Known rows, with every step that occurs
sigik > zigaz > lopi > nomoma: [  4  -1   4   3 -15  17   9  -6  11   4  -2  -5  -7  18   5  -1  -5  -3
  -9 -12   3 -17   0 -17  -8 -31   3   0  -1   3  -7  -7  -1  -1]
lopi > nomoma > sigik > zigaz > nure: [  3   2   4   0 -24  12   7   2   6  -8  -7  -1  -8  19   0   2  -6   2
 -19  -9  11 -29   0 -17  -2  -7   3  -9  12   0   1   2  -2   1]
kidegin > rida: [ 4 -4 -3  8 -6 10  3  2  2  4 -5 -5 -3  9 -8 -6 -3  1 -3  3  2 16 -5  0
  1  4  3  1  3  6 -4 11  3  0]
nomoma > sigik > pada > lopi > zomere: [ 12 -10  -2  -9 -13   1  -1   6  -2 -11  -4   2  -7 -15 -14  -5  -9  -1
  -3  -8   6  12   4 -12   2  28 -15  -6   1  -9   6  25   4   2]
kidegin > nure > nomoma > sigik > zigaz > lopi: [ -2  10   3   4  -3  15   8   3   9  -5  -7  -3 -10   9  -6   2 -15  -3
  -9 -11  -3  -5  -2 -24 -10 -24  -1  -5  14   1  -8  -2   8   1]
kidegin > nure > nomoma: [  1  12   1   6   0  12   7   2 -11  -3  -8  -7  -8   1   1  -3  -8   3
   2  -5  -7   9 -10  -7  -6  -9  -2  -4  10  -2  -1  -3  10   0]
pada > lopi > nomoma > sigik > zigaz: [  8  -8  -2  -8 -16   9   6  -2   6 -13  -6   0  -5  16  -1   1   0   0
 -16  -7  11 -14   0 -20  -3  -7  -4 -14   8  -7   2  -8  -4   1]
sigik > pada > nure: [  5  -6   3   7 -11   2   2  -2  -4  -5 -12  -7  -3   0   3  -5   1   7
   5   0   8  17  -5   4  -4   6  -1  -3   8  -7   6  13  -1   1]
nomoma > sigik > pada > nure > zigaz > lopi: [  6 -11   1  14   1   1   3  -4   9  -2 -10  -3  -4  10 -11  -5  -2   4
  -2  -4   8  -4  12 -12  -4 -16   0  -8  15  -1  -1  20  -8   2]
lopi > pada: [  2   2  -2   7  -9   0  -1   4   0  -4 -11  -9  -9   3   1  -3  -4  10
  -1  -4  -2   8  -7   2  -3   5  -6  -3  -5  -5  -6  15   8   0]
zigaz > nure > nomoma: [  3  10   0   6  -6  13   9 -10  -9  -5  -8  -4  -8   5   1  -4 -11   1
  -6  -4  -4  -8  -2 -10  -2 -10   1   6   6  -4   0   4   8  -1]
kidegin > rida > botu: [ 3 -5 -3  5 -6  9 -2  3  4  3 -7 -4 -3  7 -7 -4 -7 -3  2  6  9 12 -3  0
  2  3 -6  8  0  4 -1 11 -3  3]
pada > nure > zigaz > sigik > nomoma: [  4 -10   1  17   3  -4  12  -7   0 -17  -7  -3  -8  18  -4  -9   2   4
   0  -2  -6 -17   1  -7  -9  -2   5  -8   8  -3  -1 -19  -5  -1]
kidegin > nure > zigaz: [  6   6   0   9   1   7   8   2  -6   0  -5  -4  -7  11  -4  -8  -2   5
   4  -2  -8   4  -7  -7  -1   1   9 -10  13   2   0  11  -1   2]
pada > lopi > nomoma > sigik: [  9  -9  -3  -4 -14   4   2   0  -4  -6  -9   1  -6   6  -8  -1   1   0
 -12  -7   8 -15   1 -15   0  -8 -10 -13  12  -3   2   1  -4   1]
rida > kidegin: [ 4 -2  2 -8 -3  4  1 -1  0  8 -9 -3 -7 -8  0 -5 -4 -6  1  0 -6  8 -4 -4
 -1 -2 -2  0 -7 -1 -3 20  0  1]
nomoma > sigik: [  3  -2  -3   2  -7   1  -4   7   1  -5 -11  -3  -7  -1 -10   0  -6   0
  -7  -3   4  -5  -2  -5   0  -4  -7  -8   9   2  -1  12   0   2]
nomoma > sigik > pada > nure: [  3  -9   2   6  -9  -2  -3   5   1  -9 -15  -5  -4  -2  -5  -2  -1   6
  -1  -1  14   9  -1   1  -3   4  -7 -10  14  -5   6  17  -2   3]
rida > kidegin > nure: [  1   5   5  -7  -6   3   3   8  -4  12  -8  -2  -9 -10   0  -5  -4  -4
   5  -2 -11  15 -12  -6  -3   6   0  -5   6   2  -2  25   3   2]
zigaz > nure: [  5   7   0   5 -16   7   6  -4  -8   0  -8  -1  -7   2  -2  -6  -6   2
  -7  -3  -5  -6  -6  -5   0   2   4   3  12   0   1  20   2   0]
nure > pada: [  5  -6   2   5   3   1   4  -1   2  -1 -10  -8 -10   1   1  -3  -4  -1
   1  -4   3   7  -5  -7  -3  -7  -1   4   9   4   4  12  -2   2]
kidegin > nure > pada > lopi: [  8  -2   1  -2  -1   0   9   0  -8  -2  -9  -2 -10  -2   1  -5  -1   1
   2  -5  -6  19 -13 -17  -5   8  -1  -2  26  -1   9  18  -1   2]
lopi > zigaz > sigik > pada: [  2  -9   4   0  -5   3   9 -11   8   2  -4  -4 -11   5   2 -10  -3   1
   3  -4   1  -3 -10   8  -5  23  -3   4 -13  -5 -11  26   6   1]
nomoma > sigik > zigaz: [  2  -2  -1  -3 -10   6   1   5  11 -12  -9  -4  -7  10  -3   1  -7   0
 -11  -3   7  -6  -3  -8  -2  -3   2  -8   4  -2  -2   1  -1   3]
nure > zigaz > sigik > pada: [  6 -10   2  10  -1   4   9 -12   6  -5  -6  -5  -9  16  -3 -13  -2   5
   6  -4  11  -2  -3   0  -4  13   4  -5  -6  -2  -5  28   2   1]
lopi > zigaz > nure > botu: [  8   3   1   6   4   4  14 -10   2   2  -4  -3 -13   8   2  -4  -7   8
  -6  -7 -18  -4  -9 -19   2  -4   8   9   9   5  -1  19   2   3]
zigaz > lopi > pada > nure: [  1  -1  -1  18  -7  -1   1   1   4   0 -13  -9  -7   4   0  -3  -4   8
  -5  -4 -10  10  -3  -6  -8 -15  -4   3   6  -4  -8  11   2  -1]
kidegin > nure > nomoma > sigik > pada > lopi: [  6   1   0  -7  -8   6   5   0  -9 -10  -9   0  -8  -5  -7  -4  -7   5
   3  -7   9  10  -3 -14  -5   8 -13 -15  18 -10   4  17  11   2]
lopi > pada > nure: [  1  -1  -1  14  -6  -4   0   5   0  -9 -15 -11  -6   4   3  -2   0  13
  -3   0  -5  15  -8   3  -5   1  -4  -2   3  -9  -1   6   2   0]
pada > nure > nomoma: [  2   0  -2  13   7   9   6  -6  -7 -10 -13  -9  -3   5   3  -2  -3   3
  -1   0  -4  10  -1  -5  -6 -19  -1   3   4  -9   2 -17   2  -1]
pada > nure > nomoma > sigik: [  0  -3  -2  11   7   4   1   1  -2 -15 -15  -7  -4   3  -5   1  -6   1
  -8   0   2   2   3  -7  -5 -18  -7  -4  11  -6   2 -14   0   1]
lopi > zomere: [  8   1   0   3  -5   6   2   8  -2  -4  -3  -5  -6 -10  -6  -4 -11  -3
  -3  -5 -10  10  -2  -5   0  12  -4   4  -7  -2   1   6   3   1]
lopi > pada > nure > nomoma: [ -1   1  -2  17   3   3   3  -1  -3 -14 -15 -13  -6   6   6  -1  -4  12
  -1  -1  -4  14  -2  -1  -8 -11  -7   1  -2 -13  -3  -9   8  -1]
zigaz > lopi > nomoma > sigik > pada > nure: [  3 -11   6  11 -14   4   1   3   4   1 -11  -4  -4   5  -6   0  -2   3
  -7 -10  17 -10   6 -12  -7 -24 -10  -9  15   2   1  11  -6   1]
nomoma > sigik > zigaz > lopi > zomere: [  4  -1   1   1  -9  10   2   9  18  -6  -1  -1  -8   0 -11   1 -17  -9
 -14 -12  -6  -5   5 -21  -4  -6  -2   4  -4   1  -5   7   1   2]

Rows
[  9  -6  -4 -10   1   4   9 -11  -1   0  -3   0  -6   1   1  -6   1  -2
  -4  -1 -16   0  -7  -5   1  11  -2   3  -1 -11  -6   4   0   0]	pada > lopi > zigaz
[  2  -1   8  -5   5   0   6   6   1  12  -9  -5 -12  -9   3  -4  -5  -6
   7  -3  -6  19 -11 -13  -5   0   0   1  13   6   5  30  -2   4]	rida > kidegin > nure > pada
[ 11 -10  -1 -13  -5   4   9 -13   0   0  -3   0  -7  -2   3  -7   1   2
   3  -3  -3   5  -5   0   0  23  -6   0  -4 -14  -3  19   4   1]	sigik > pada > lopi > zigaz
[  3  -3   0   1  -3   8  -1  -1   0 -10 -10  -7  -8   0  -6  -1 -10   4
   1  -6  18  -2   5  -4  -3  -6 -13  -8   1  -5   0  10  10   2]	nure > nomoma > sigik > pada
[  6 -11  -1  -9  -4  -3  14 -13   0  -9   0   3 -13   4  -2  -9  -1  -3
  -3  -6 -16 -21  -7  -6  -7  18  -7  -1  -2 -10  -9  -9   4  -2]	pada > lopi > zigaz > sigik > nomoma
[  8 -16   1  -6  -5   5   9  -4  11 -13  -8  -3  -9  16   2   2  -1  -1
 -13  -9  16 -11   2 -26  -5 -10  -3  -8  14  -3   7  -3  -8   3]	nure > pada > lopi > nomoma > sigik > zigaz
[ 11 -11  -3  -2   2  -1   7  -9  -3  -5  -9  -3  -9   0   2  -5  -1  -2
  -1  -4   1  11  -5 -15  -3   0  -1   3  13  -4   7  13  -4   1]	nure > pada > lopi
[ 12 -10   1  -6 -20   8   6  -8  -8  -2  -5  -2  -5   3   3  -6   3   6
   2  -9  15   0  -2  -7  -3   2  -8 -10   4  -7   4  11   1   0]	sigik > pada > lopi > nomoma
[  7  -6   4 -13   3  -2   9  -1  -3   8  -9   0 -11 -11   1  -6  -1  -7
   5  -3 -10  23 -11 -21  -4   6  -1  -1  18  -2   7  30  -3   3]	rida > kidegin > nure > pada > lopi
[  4  -8   4   0 -17   5  -1   6   1  -2  -9  -4  -7   5  -4   0  -2   5
  -3  -9  25 -13   2  -3  -2  -5 -13 -15   5   2   3  13   1   3]	lopi > nomoma > sigik > pada
[  4 -11   5   7 -15   2   0   6  -1  -7 -13  -6  -4   6  -2   1   2   8
  -4  -5  21  -4   2  -3  -3  -9 -10 -15  13  -3   8   5  -5   2]	lopi > nomoma > sigik > pada > nure
[  0   1  -1   0   1  13   4  -3  10 -17  -9  -6  -8  12  -2   2 -11  -2
 -10  -5   8  -8   3 -14  -5 -16  -1  -5  -2  -6  -3 -15   5   2]	nure > nomoma > sigik > zigaz
[ -1  -3   0   7   3   9   5  -2   8 -21 -13  -7  -4  14   1   2  -7   1
 -11  -2   5   2   3 -12  -7 -18   1  -5   6 -10   1 -22   0   2]	pada > nure > nomoma > sigik > zigaz
[ -2   0   0   5 -13   3  -1   6  21  -6  -9  -6 -11  11  -5   2 -11   4
 -13  -9   2  -7   0 -14  -7 -12  -6  -4   0  -2 -13  16   6   1]	nomoma > sigik > zigaz > lopi > pada
[  3  -3   1  20   0   1   9  -4  18  -9 -11 -12 -10  18   7   0  -6  16
  -6 -11 -10  19  -7 -27 -11 -24   6   2   8   1  -5   5   2   2]	sigik > zigaz > lopi > pada > nure > botu
[  4   7   2   0 -20  11  10  -7   3  -7  -5  -2  -7  12   5  -4  -8   2
 -10  -4  -2  -8  -8  -9  -2   3  11   2   8  -5  -1  10   1   0]	sigik > zigaz > nure
[ -1   2  -1  20   3   6   4  -5   2  -5 -13 -11  -8   6   3  -2  -9   7
  -4  -5  -9   9   3 -12 -11 -28  -6   6   0  -9  -8  -3   8  -2]	zigaz > lopi > pada > nure > nomoma
[  2   5   3   6   3   1   7   2   8  16  -6  -5 -13   4  -3  -8  -6   2
   4  -6 -18   6  -1 -18  -5  -8   1  -5   0   0 -13  37   3   1]	rida > kidegin > nure > zigaz > lopi > pada
[  8  -4   2  -7   8   0  14  -5  -3   4  -4  -2 -12  -1   4  -5   0  -2
   2  -4 -16  11 -13 -14  -3  14  -1   3  18  -5   3  14  -1   2]	kidegin > nure > pada > lopi > zigaz
[ -3  -1  -1  18   4   1   0   3   7  -9 -16  -9  -8   5  -6   2 -10   7
 -10  -6  -3   0   7 -14  -9 -28 -13  -1   7  -6  -9  -1   6   0]	zigaz > lopi > pada > nure > nomoma > sigik
[ 13  -3  -4  -5  -8   5   5   1  -6  -7  -1   0  -5 -11  -6  -6  -8  -4
  -5  -6 -13  14  -2 -12   1  20  -6   4  -3  -9   4   7   2   0]	pada > lopi > zomere
[ -1   9   0   5  -1   8   2   9  -6  -7 -11  -4  -9   0  -8   0 -10   1
  -4  -5  -1   2  -5 -10  -5  -9  -7 -11  16   0  -1   1   9   2]	kidegin > nure > nomoma > sigik
[ 11  -3   2  -2   0   1  10   7  -7  -4  -3  -2 -10 -13  -3  -5  -8  -3
   1  -8 -13  25  -8 -22  -4  22  -4   4  16  -3  11  17   0   2]	kidegin > nure > pada > lopi > zomere
[  3  -5   7   2 -13   7  10   0  11  -9  -8  -3 -12  19   3   3  -8   0
 -17 -10  17 -26   2 -24  -4 -12   2  -3  19   3   8   7  -6   3]	lopi > nomoma > sigik > zigaz > nure > pada
[  8   6   0  11  -7   4   9  -6  -4  -3  -9  -4 -11   6  -2  -4  -8  10
  -5  -8  -7   4  -9 -21   0 -11   7   3  18   9   4  23   2   2]	zigaz > nure > botu
[  7 -12   0  11   2  -2   2   0   4 -11 -12  -5  -4  10  -7  -5   1   8
   0   0  13   2   8  -4  -1   2   1 -13  12  -5   5  14  -9   3]	nomoma > sigik > pada > nure > zigaz
[  2  -7   4   5 -14   3   4  -6   2  -3  -9  -5  -9   3  -1 -10  -4   4
   3  -6  12   5 -11   6  -6  16  -3  -1  -3  -2  -5  30   7   0]	zigaz > sigik > pada
[  8  -8   2  16   1   5   8 -11   5   2  -7  -5  -3  11  -3  -9  -1   5
   4  -4   2   5   7 -10  -5 -16   6  -2   8  -3  -1  15  -7   0]	sigik > pada > nure > zigaz > lopi
[  1  -5   1   3   1   3   9  -8   7   2  -5  -4 -11   8   1  -8  -3  -3
  -5  -3 -12  -8 -12   4  -3  12   0   7 -10  -3 -13  11   2   0]	lopi > zigaz > sigik
[ -1  -9   5   9   8   6  13 -17   5  -7  -9  -8  -8   8   7  -9  -3   3
   2  -2  -2   4  -5   4  -9   8  -3   7 -10 -13  -7   3   7   0]	lopi > zigaz > sigik > pada > nure > nomoma
[ 13 -10  -1  -3   3   1   8  -1  -2  -7  -3  -3  -9 -10  -4  -5  -8  -6
  -3  -7  -7  18   0 -19  -1  15  -5   9   4  -5  10  12  -2   2]	nure > pada > lopi > zomere
[  7  -5  -1  19   7   6   8  -9   3   2  -8  -5  -3  14  -4  -7   0   1
  -4  -2 -10   0   6 -14  -4 -27  10   1  11  -1  -4   1 -11  -1]	pada > nure > zigaz > lopi
[  3  -4   0   3 -11   6  -1   7   0  -3 -10  -3  -7   7  -7   2  -3   1
 -10  -7  12 -18   1  -7   0 -16  -9 -12   7   4   0  -1  -2   2]	lopi > nomoma > sigik
[  3  -3   1   7 -12   8   0   4   4   6  -7  -2  -8   7 -10   1  -6  -3
 -13 -12   7 -23   5 -16  -4 -32 -10  -7  10   9  -6   5  -3   0]	zigaz > lopi > nomoma > sigik
[  2   3  -1  11 -10   2   0   1   5   4  -8  -8 -11   2  -4  -3  -9   6
  -3  -8  -7   1  -3  -6  -6 -13  -7   3  -2   0 -13  21   8  -1]	zigaz > lopi > pada
[  2 -12   6   7  -2  -1  10 -11   7  -2  -9  -5  -7   5   5 -10   1   3
   1  -1  -3   6 -10   9  -6  21   0   4  -5 -10  -6  17   0   0]	lopi > zigaz > sigik > pada > nure
[  4  -8   1   9   0  -1  11  -8   2 -12  -2  -2 -12  17  -6 -10  -3   2
   2  -5  -3 -25   1  -7  -7   0   2  -9   0   1  -5  -8   1  -1]	nure > zigaz > sigik > nomoma
